Every row comes from one small tree of marks. The marks that hang from a mark follow it in brackets, in alphabetical order. Every link used is in the known rows. Which tree was each row made from?
In the rows, 128 means zero.
Known rows:
golit{fazin}: 103, 135, 122, 172, 129, 119, 97, 130, 154, 113, 128, 113, 79, 164, 157, 120, 67
kopag{kezirof{gebub golit siga{girepu}}}: 140, 124, 146, 148, 137, 128, 143, 162, 136, 105, 126, 138, 123, 150, 126, 113, 120
kezirof{gebub golit{fazin} kopag siga}: 151, 129, 168, 139, 156, 140, 104, 162, 122, 118, 106, 161, 130, 155, 151, 172, 115
kezirof{golit}: 152, 117, 156, 152, 105, 119, 132, 142, 155, 134, 113, 137, 130, 165, 135, 126, 95
fazin{golit}: 124, 150, 87, 172, 94, 98, 112, 127, 169, 128, 124, 106, 89, 172, 149, 116, 91
kezirof{siga}: 118, 128, 128, 135, 110, 127, 143, 151, 163, 124, 117, 125, 119, 149, 151, 128, 91
gebub{kezirof}: 131, 105, 133, 161, 92, 94, 119, 140, 169, 108, 107, 103, 83, 152, 143, 98, 83
siga{girepu{notum} kezirof{gebub golit{fazin}}}: 121, 123, 192, 196, 142, 122, 67, 157, 121, 122, 111, 94, 122, 130, 129, 79, 129
kopag{kezirof{golit}}: 138, 113, 134, 145, 110, 130, 139, 145, 157, 114, 124, 149, 93, 171, 135, 98, 97
kezirof{golit{fazin} kopag siga{girepu}}: 143, 158, 139, 175, 189, 154, 109, 145, 110, 126, 117, 144, 138, 148, 126, 138, 99
kezirof{golit{fazin} kopag siga}: 145, 142, 140, 145, 159, 153, 114, 150, 123, 128, 110, 166, 125, 156, 144, 151, 95
kopag{kezirof}: 104, 115, 118, 150, 109, 121, 126, 141, 170, 106, 133, 126, 69, 168, 143, 91, 89
kezirof{gebub golit kopag siga}: 165, 113, 186, 127, 137, 135, 125, 170, 136, 129, 99, 164, 148, 149, 139, 169, 136
gebub{kezirof{golit{fazin} siga}}: 153, 128, 120, 145, 114, 114, 132, 148, 130, 107, 103, 132, 108, 153, 145, 117, 75
kopag{kezirof{gebub golit siga{girepu{notum}}}}: 137, 118, 155, 149, 127, 126, 129, 162, 138, 111, 119, 118, 134, 150, 129, 87, 114
notum{girepu}: 112, 113, 176, 168, 124, 89, 103, 124, 167, 121, 119, 118, 74, 153, 162, 104, 66
kopag{kezirof{siga}}: 105, 122, 104, 130, 113, 132, 148, 153, 162, 104, 129, 136, 86, 156, 147, 99, 93
kezirof{kopag siga{girepu}}: 117, 144, 137, 169, 167, 142, 116, 149, 145, 126, 119, 123, 127, 134, 126, 127, 112
kezirof{gebub golit kopag siga{girepu}}: 159, 131, 183, 159, 166, 138, 117, 166, 127, 128, 109, 144, 160, 139, 121, 155, 140
kezirof{gebub kopag siga{girepu}}: 121, 132, 165, 168, 165, 133, 103, 162, 143, 118, 115, 120, 133, 132, 131, 148, 131

Write each row's tree:
132, 114, 191, 164, 148, 138, 76, 166, 124, 120, 104, 155, 95, 138, 140, 138, 145 | siga{kezirof{gebub golit{fazin} kopag}}
133, 115, 146, 151, 128, 120, 108, 149, 142, 97, 127, 144, 81, 174, 147, 120, 96 | kopag{kezirof{gebub golit{fazin}}}
143, 110, 148, 122, 112, 128, 148, 167, 149, 106, 117, 153, 114, 160, 141, 126, 117 | kopag{kezirof{gebub golit siga}}
128, 139, 130, 161, 156, 134, 125, 154, 123, 95, 131, 134, 106, 156, 134, 115, 102 | kopag{kezirof{gebub golit{fazin} siga{girepu}}}
133, 116, 127, 144, 118, 118, 123, 153, 151, 111, 100, 130, 96, 140, 144, 116, 101 | gebub{kezirof{kopag siga}}
156, 128, 131, 148, 140, 128, 114, 148, 122, 113, 98, 148, 106, 151, 141, 127, 92 | gebub{kezirof{golit{fazin} kopag siga}}
109, 109, 133, 128, 110, 123, 137, 162, 163, 97, 125, 131, 88, 153, 153, 117, 109 | kopag{kezirof{gebub siga}}
125, 131, 118, 169, 120, 108, 135, 144, 150, 107, 112, 92, 109, 134, 131, 96, 90 | gebub{kezirof{siga{girepu}}}
143, 143, 157, 170, 158, 127, 116, 153, 122, 113, 120, 119, 143, 147, 136, 145, 102 | kezirof{gebub golit{fazin} siga{girepu}}
122, 143, 112, 161, 150, 139, 120, 142, 125, 110, 129, 120, 113, 157, 134, 71, 82 | kopag{kezirof{golit{fazin} siga{girepu{notum}}}}
127, 134, 107, 134, 133, 141, 140, 149, 132, 104, 128, 152, 94, 168, 147, 109, 81 | kopag{kezirof{golit{fazin} siga}}
148, 145, 166, 173, 183, 141, 98, 159, 110, 119, 113, 141, 144, 143, 133, 158, 121 | kezirof{gebub golit{fazin} kopag siga{girepu}}
129, 135, 189, 199, 178, 139, 70, 163, 112, 118, 112, 134, 107, 127, 120, 124, 150 | siga{girepu kezirof{gebub golit{fazin} kopag}}
162, 123, 153, 163, 137, 123, 115, 148, 128, 127, 95, 116, 143, 138, 119, 85, 108 | gebub{kezirof{golit kopag siga{girepu{notum}}}}
101, 130, 163, 199, 163, 140, 85, 155, 143, 126, 118, 115, 95, 119, 116, 96, 143 | siga{girepu kezirof{kopag}}
137, 111, 217, 185, 151, 132, 69, 165, 130, 136, 99, 114, 136, 122, 116, 87, 161 | siga{girepu{notum} kezirof{gebub golit kopag}}
133, 107, 206, 185, 124, 118, 88, 163, 136, 131, 107, 97, 137, 124, 117, 75, 147 | siga{girepu{notum} kezirof{gebub golit}}
110, 101, 190, 160, 126, 126, 85, 170, 154, 120, 105, 136, 85, 127, 140, 127, 156 | siga{kezirof{gebub kopag}}
161, 127, 142, 166, 147, 126, 127, 153, 125, 120, 102, 132, 134, 138, 115, 112, 112 | gebub{kezirof{golit kopag siga{girepu}}}
143, 98, 207, 153, 131, 132, 95, 174, 136, 129, 100, 158, 112, 134, 131, 134, 163 | siga{kezirof{gebub golit kopag}}
139, 119, 206, 189, 160, 135, 88, 166, 126, 129, 108, 134, 126, 123, 111, 120, 167 | siga{girepu kezirof{gebub golit kopag}}
131, 122, 189, 189, 154, 141, 81, 156, 127, 143, 103, 118, 132, 125, 109, 71, 145 | siga{girepu{notum} kezirof{golit kopag}}
96, 123, 164, 195, 128, 122, 86, 149, 151, 131, 116, 81, 106, 122, 124, 50, 122 | siga{girepu{notum} kezirof}
158, 123, 192, 157, 153, 133, 102, 161, 129, 135, 101, 126, 171, 139, 125, 126, 133 | kezirof{gebub golit kopag siga{girepu{notum}}}
